Known rows, with every step that occurs:
B > Q > E > Z: [-1.46 -0.81  0.92 -2.20  0.43 -0.50 -1.70 -0.41  2.53 -2.27  0.25 -2.91
  2.63 -2.73 -1.72  0.92  1.15  2.91 -1.87]
Z > B > T > E: [-3.02  0.39  2.59 -2.62 -3.02 -0.18  1.20  1.65  1.68  2.11  1.15 -1.81
  0.64 -4.04  0.20 -1.67 -2.15  3.20  0.10]
E > Z > M: [-5.01 -1.61  2.18  0.53 -3.12 -0.12 -2.82  0.65  5.26  1.19  2.14 -0.96
  3.24 -2.52  0.79 -0.84 -1.26  2.73 -2.90]
Z > M: [-5.75 -1.64  2.56  2.07 -2.46 -0.60 -1.99  1.02  4.86  2.50  1.79 -0.77
  2.19 -3.50  0.67 -2.16 -1.97  3.51 -1.96]
W > T > B > Q: [-3.45  1.48  0.60 -2.06  0.42  1.56  0.92 -1.80  2.82  2.66 -0.95  0.29
  2.74 -4.18 -5.38 -0.84  0.41  1.93 -2.10]
W > T > B: [-1.58 -0.90  0.09 -2.61 -2.35 -0.08 -0.27 -2.19  5.19  2.76 -0.36 -0.02
  3.15 -3.26 -3.95 -3.85 -1.48  0.55 -5.15]
W > T > E > Z: [-1.24 -0.83  0.40 -4.04 -2.82 -1.59 -2.32 -0.42  4.32  0.40  0.91 -1.80
  1.96 -1.43 -3.49 -0.61 -1.54  1.26 -2.09]
E > Z: [-1.68 -1.05 -0.10 -2.26 -1.33  0.30 -3.73 -0.66  3.46 -0.33  0.58 -1.48
  2.27 -2.25 -2.47  1.04 -0.30  0.28 -3.52]
M > Z > B > Q > E: [-2.37 -1.18  2.85  0.08  1.09 -0.80  2.28  0.82  1.45 -1.68 -0.54 -2.14
  1.78 -5.50  0.08 -0.42  0.67  3.65 -0.85]
M > Z > B > Q > E > T > W: [ 1.14 -0.21  2.57 -2.83 -2.24 -1.44  2.68 -0.63  0.44 -0.99  0.24 -1.28
  1.99 -1.04  0.89  0.40  0.26  2.71 -0.38]
E > Z > B > T: [-3.56  0.25  0.96 -2.29 -1.24  3.33  0.26  0.21  2.42 -0.13  1.09 -0.97
  2.40 -3.93  2.20  1.89 -1.24  1.13 -3.41]
T > M > Z > B > Q > E: [-2.53 -0.55  2.98  0.62  0.45 -0.71  2.46  1.17  1.48 -2.11 -0.34 -2.18
  2.32 -4.78 -0.23 -1.27  0.74  3.90 -0.79]
Q > E > T > W > Z: [ 1.06 -3.25  2.43  0.35 -0.51 -2.97  1.32 -2.44  3.90  1.15  1.34 -2.13
  1.85 -2.31 -0.37 -0.28 -2.29  1.70 -2.67]
Z > B > T > W: [-1.26  0.22  1.91 -2.71 -2.34  0.82  1.54  1.81  0.60  1.04  1.51 -0.80
  1.44 -3.01  0.31  1.42 -1.36  2.88 -2.29]
B > M: [-3.66 -0.80  1.10  1.05  1.83 -0.61 -1.57  1.49  2.01  1.47 -0.94 -1.03
  0.22 -4.75 -1.25 -1.34  0.17  4.65  0.69]
Q > E: [-1.34 -2.36  1.69  0.34  0.38 -2.86 -0.83  0.35  2.67 -1.36  0.22 -3.60
  0.98 -3.91 -0.35 -2.57 -0.54  4.24 -1.46]
W > T > B > M: [-2.82 -0.79  0.79 -0.84  0.53 -0.38  0.03  0.12  3.62  2.32 -1.33 -0.23
  1.94 -4.45 -2.12 -3.46  0.07  4.08 -1.47]
Q > E > T > B: [ 0.21 -0.56  1.15 -2.59 -2.78 -0.89  0.65 -3.39  3.37  0.79 -0.72 -1.65
  3.54 -1.91  0.08 -4.42  0.48  1.70 -2.99]
T > W > Z > B: [-1.89 -2.93  2.52  0.87 -2.00 -1.29  3.44  1.38  4.50  3.45  0.20  0.59
  1.64 -6.56 -0.66  1.63 -3.25 -0.12 -4.84]
Q > E > T > B > M: [-1.56 -0.54  1.55 -0.81  0.26 -0.91  0.66 -0.72  2.34  0.91 -1.57 -1.45
  2.18 -3.50  0.59 -3.84  1.43  4.94  0.04]
Q > E > Z > M: [-4.34 -2.31  2.79  0.54 -2.61 -1.31 -2.00  0.94  5.20 -0.28  2.18 -2.17
  3.42 -2.50  1.93 -1.57 -0.87  4.21 -2.48]
B > T > E > Z: [-1.58  0.09  1.08 -4.19 -2.52  0.37 -2.57 -0.02  2.33 -0.49  1.66 -2.56
  2.10 -1.53 -1.13 -0.07 -0.65  2.06 -1.26]

Rows:
[-3.11 -0.17  1.35 -2.21 -0.92  2.54  0.86  0.46  2.39 -1.15  1.11 -1.93
  2.48 -3.95  2.99  1.37 -0.97  2.17 -3.19] -> Q > E > Z > B > T
[-1.84 -0.69  1.74 -1.14  1.14 -1.45  1.57 -0.81  2.64 -0.66 -0.57 -2.72
  2.41 -4.20 -2.23 -2.50  0.78  4.69 -1.41] -> W > T > B > Q > E
[-3.36 -0.13  1.96 -1.37 -0.98  4.00  0.64 -0.06  1.46 -0.77  1.24 -0.44
  2.12 -4.31  3.16  0.70 -1.33  0.40 -3.01] -> M > Z > B > T
[-2.00 -2.34  2.82  1.25  0.79 -2.00  3.50  1.56  3.15  1.52 -1.11 -0.80
  1.17 -5.67  1.99 -0.20 -0.73  4.36 -0.47] -> Q > E > T > W > Z > B > M
[-2.63 -1.24  1.26 -2.61 -3.77 -0.89  1.67  1.74  4.79  1.91 -0.31  0.08
  1.93 -4.83 -1.37  1.00 -2.37  0.05 -3.77] -> W > T > E > Z > B
[-0.30 -1.63  2.85 -0.93 -0.16  1.00 -0.59 -1.61  1.07 -2.35 -0.31 -0.78
  2.88 -2.94  2.10 -3.64  1.65  1.66 -0.90] -> Q > E > T > B > M > Z
[-1.86 -1.67  2.36  0.37  0.88  1.48 -2.36 -0.08  0.81 -1.67  0.14 -0.23
  1.45 -3.79  0.52 -1.75  0.63  1.10 -0.58] -> B > M > Z
[-2.42 -0.69  2.35  0.28 -3.65  1.36  1.81  0.43  2.89 -0.19 -0.28  1.06
  2.85 -3.76  1.34 -0.83 -1.31 -1.53 -3.54] -> E > T > M > Z > B
[-2.96 -1.17  2.13  0.32 -3.22  1.17  1.78  1.24  3.74  0.09 -0.12  1.19
  2.73 -4.45 -0.10 -0.93 -2.06 -1.48 -4.33] -> W > T > M > Z > B
[-3.60 -1.09  1.49 -0.94 -0.39 -1.00  1.48  2.69  3.61  1.71 -1.29 -0.16
  1.11 -5.41 -0.43 -0.10 -0.74  3.67 -0.55] -> W > T > E > Z > B > M
[-2.36  1.62  1.58  0.66 -2.50 -0.79  1.55 -0.68  2.74 -0.93 -0.34 -1.95
  3.06 -0.50 -0.53 -2.91 -0.12  2.99 -0.52] -> Z > B > Q > E > T > M
[-1.74 -1.60  3.08  0.36  1.11 -2.15  3.55  1.08  2.13 -0.31 -0.22 -2.36
  1.72 -5.64 -0.70  0.23 -0.12  4.44 -1.15] -> T > W > Z > B > Q > E
[-2.63  2.15  0.98 -2.13 -0.23  1.88  0.95 -2.85  1.59  2.27 -1.23 -0.11
  2.88 -3.17 -3.42 -0.69  1.50  1.75 -0.85] -> E > T > B > Q
[-4.20 -2.61  3.84  2.22 -2.04 -0.69  0.11  0.26  5.09  2.69  3.27 -1.09
  2.87 -3.30  1.87 -1.06 -2.96  3.72 -2.83] -> B > T > W > Z > M
[-0.15 -0.99  0.81 -1.15 -0.97 -2.24 -0.17 -3.41  2.98 -1.22 -0.40 -3.05
  1.47 -0.53  1.75 -2.07 -0.30  2.70 -0.19] -> Q > E > T
[-2.66 -1.93  2.29 -0.05 -2.38  1.25  1.26  1.08  2.78  0.58 -0.33  1.14
  1.87 -5.99  0.76  0.42 -1.52 -1.69 -4.08] -> M > Z > B
[-1.69 -0.50  2.22  0.69 -2.14  1.78 -2.79 -0.44  1.46 -2.33  1.22 -0.44
  2.84 -1.52 -1.14 -3.23 -0.20 -0.62 -2.52] -> T > M > Z
[-3.96 -3.14  3.85  2.72 -2.36 -1.76 -0.08  0.55  5.53  3.21  2.89 -0.79
  2.67 -3.62  0.76 -1.38 -3.01  3.29 -2.95] -> T > W > Z > M
[-4.89  1.12  1.45 -0.03  0.54  1.54  2.13  0.94  1.81  2.67 -1.24  0.67
  1.40 -6.37 -3.10  2.38 -0.13  1.61 -1.19] -> Z > B > Q
[-3.05 -3.11  2.09  1.82 -1.27 -0.72  2.61  0.58  5.32  3.42 -0.25  0.48
  1.60 -7.27 -0.48  1.11 -3.37 -0.80 -5.03] -> W > Z > B
[-2.27 -2.07  1.45 -1.23 -2.27 -0.78  1.53  1.78  4.10  0.00 -0.55 -0.85
  2.37 -5.51  0.51  1.31 -1.08  0.78 -4.39] -> Q > E > Z > B
